Each row comes from the steps of one walk. Every step used is in the known rows, and no mark comes twice. Write the walk behind each row, first mark first.
In the rows, 128 means zero.
Known rows:
h e w m: [177 147 126 152 121 137 159 147 108 120  64 166 131 147 115  84 127 133
  69 111 134 124 160 166]
y w x p: [118 128 109 130 103 155 135 103 105  97 139 139 118 148 146 131  78 137
 142 159  83 123 105 115]
y w m p x: [158 132 104  97 158 159 174 133 109 102 122 176 114 119 154 121 124 122
  84  86  77 102 135 141]
w m p: [159 114 124 123 126 123 197 121 130 101 118 131 161 126 138  94 121 132
  92  69 157  83 132 156]
m w x p: [103 144  88 152  96 168 155 105 140 136 140 133 113 192 147 118  79 159
 136 144 128 143 119  93]
x p r w m: [117  78  65 176 130 107 168 163 137 101 107 159 123 155 128 131 180 113
 131  81 142  59 137 155]
p r: [169 117 119 150 145 142 133 107 110 153 105 141 149 131 113 100 172 126
 109  76  78  84 134 113]
h e w m p: [170 150 149 145 132 124 225 113 114 103  81 151 150 118 130  88 125 133
  88  93 160 114 145 160]
y r w x: [135 114 157 178  75 130 134  69 102 114 158 171 182 137 142 155  50 142
 150  94  66 125 105 169]
h e: [184 120 135 151 121 137 134 107  98 130  94 137 156 141 137  71 145 163
  59 161  66 101 150 123]
a h e w x p: [137 174 142 175  82 151 167  80  91 161 123 135 111 159 180 114 112 152
 108 204 149 182 138 131]
h e w x p: [124 151 142 163  94 163 184  91 101 132  99 133 111 149 136  97 106 155
 124 173 131 145 126 109]
r p m: [158 111 142 139 107 127 176 138 140 159  78 120 135 138 108 122 122 160
  80 158 101 108  82 117]
h e w: [175 162 161 168 116 145 151 104 104 130  86 146 132 136 132  91 134 147
  76 141  86 130 142 137]
a h e w x p m: [157 163 165 140  94 124 194 104  87 181 102 143 127 158 176 120 116 147
  90 234 135 183 113  96]
p r w m: [150  89  88 178 132 104 143 155 114 110 106 177 144 146 121 123 156 114
 115  44 115  74 149 162]
e h: [179 129 164 157 123 164 140 116 124 122 113 120 158 106 170  93 119 166
 101  92 115  95 122 122]
p x: [159 134 129 142 117 192 126 120 109 162 133 148 100 143 146  96 147 147
  54 104  54  99 136 109]
a h e: [205 141 128 161 105 129 108 102  88 160 115 137 155 150 180  89 146 163
  43 190  80 134 163 145]
x p: [136 112 115 152 103 148 145 126 143 114 124 115 122 154 139 110 146 146
  96 141 115  77 117 132]
m p x: [155 134 151 134 135 175 193  88 117 142 141 135 118 123 162 103 149 138
  72  96  83  88 121 103]
p r w e h: [143 121 138 211 146 120 167  80 138  96 134 127 165 132 143 136 127 136
 151  44 101 118 130 114]
a h e w x: [171 185 167 172  90 147 144  65  73 173 119 155 134 146 172 105  84 150
  92 164 118 202 152 136]
y w e: [151 154 117 149 126 125 114  84 127  71 145 130 149 164 111 135  71 131
 102 119  41 143 129 141]

Write each row's walk:
[127 140 126 159 135 161 192  93  91 153  84 137 111 140 116  98 150 135
 154 140 132 136 134  84]
h e w x p r
[ 97 101 127 193  70 130 162 101 122  99 160 140 122 162 167 132  91 148
 140 140 118 102 109 130]
r w x p
[126 106 145 118  93 131 181 123 110 148 123 123 140 157 138 105 102 146
 107 176 124 111  85  74]
w x p m
[129 119 112 202 129 101 151  79 126  99 145 141 153 166 108 136 132 116
 130  64  75 117 140 127]
p r w e
[153 154 131 151 103 142 151 146 134 121  95 161 124 143 115 113 101 119
  90  57 150 121 141 184]
e w m
[160 153 140 130 143 166 226 127 105 132  85 170 102 123 141  89 154 133
  63  99 127 119 154 133]
h e w m p x
[129 144 119 148 135 135 206 130 182 127 113 111 144 183 146 131  99 157
 112 150 140 144  95  68]
x p m w e h
[144 151 113 163 127 147 209 120 180 148  85 106 143 166 114 138  73 184
 116 137 132 182  91  88]
r p m w e h
[195 183 159 179 105 134 132  90  96 161 103 151 137 141 174 107 134 144
  60 167  99 169 155 158]
a h e w
[101  94 153 161  82 100 194 122 119 119 141 149 139 162 163 137  94 140
 122 173 106 101  87  97]
r w x p m
[123 106 152 180 130 106 213  54  96 115 159 149 168 115 155 132 115 124
 176  58 112 106 118  99]
m p r w x
[113 147 175 133  92 138 199 118 124 154 116 141 119 151 129 128  97 124
 129 152 141 140  81  88]
e w x p m
[136 102  96 147 143 144 153 122 130 141 107 121 120 143 122 109 196 128
 131 110 111  66 123 106]
x p r
[102 106  92 207 128 111 179  94 149  93 149 116 129 178 116 149 161 117
 150  96 106  97 126 122]
x p r w e
[108 145 129 161 125 161 182  97 116 155 117 137 104 141 111 128 132 114
 180  82 145 130 116  95]
e w x p r
[105 129  68 152 131 168 167 108 126 165 120 139 117 182 129 120 126 135
 165 110 129 138 125  72]
m w x p r
[127 148  93 158 113 130 194 117 170 154  98 118 132 204  77 146  75 164
  93 153 106 177  99  97]
r p m w e
[117 115 120 145  85 165 153 101 118 131 143 114 125 154 146 105  96 152
 126 142 133 113 116 109]
w x p
[145 100 153 187 151  91 201  79 126 103 141 147 165 112 150 135 167 117
 144  57  96  70 125 125]
m p r w
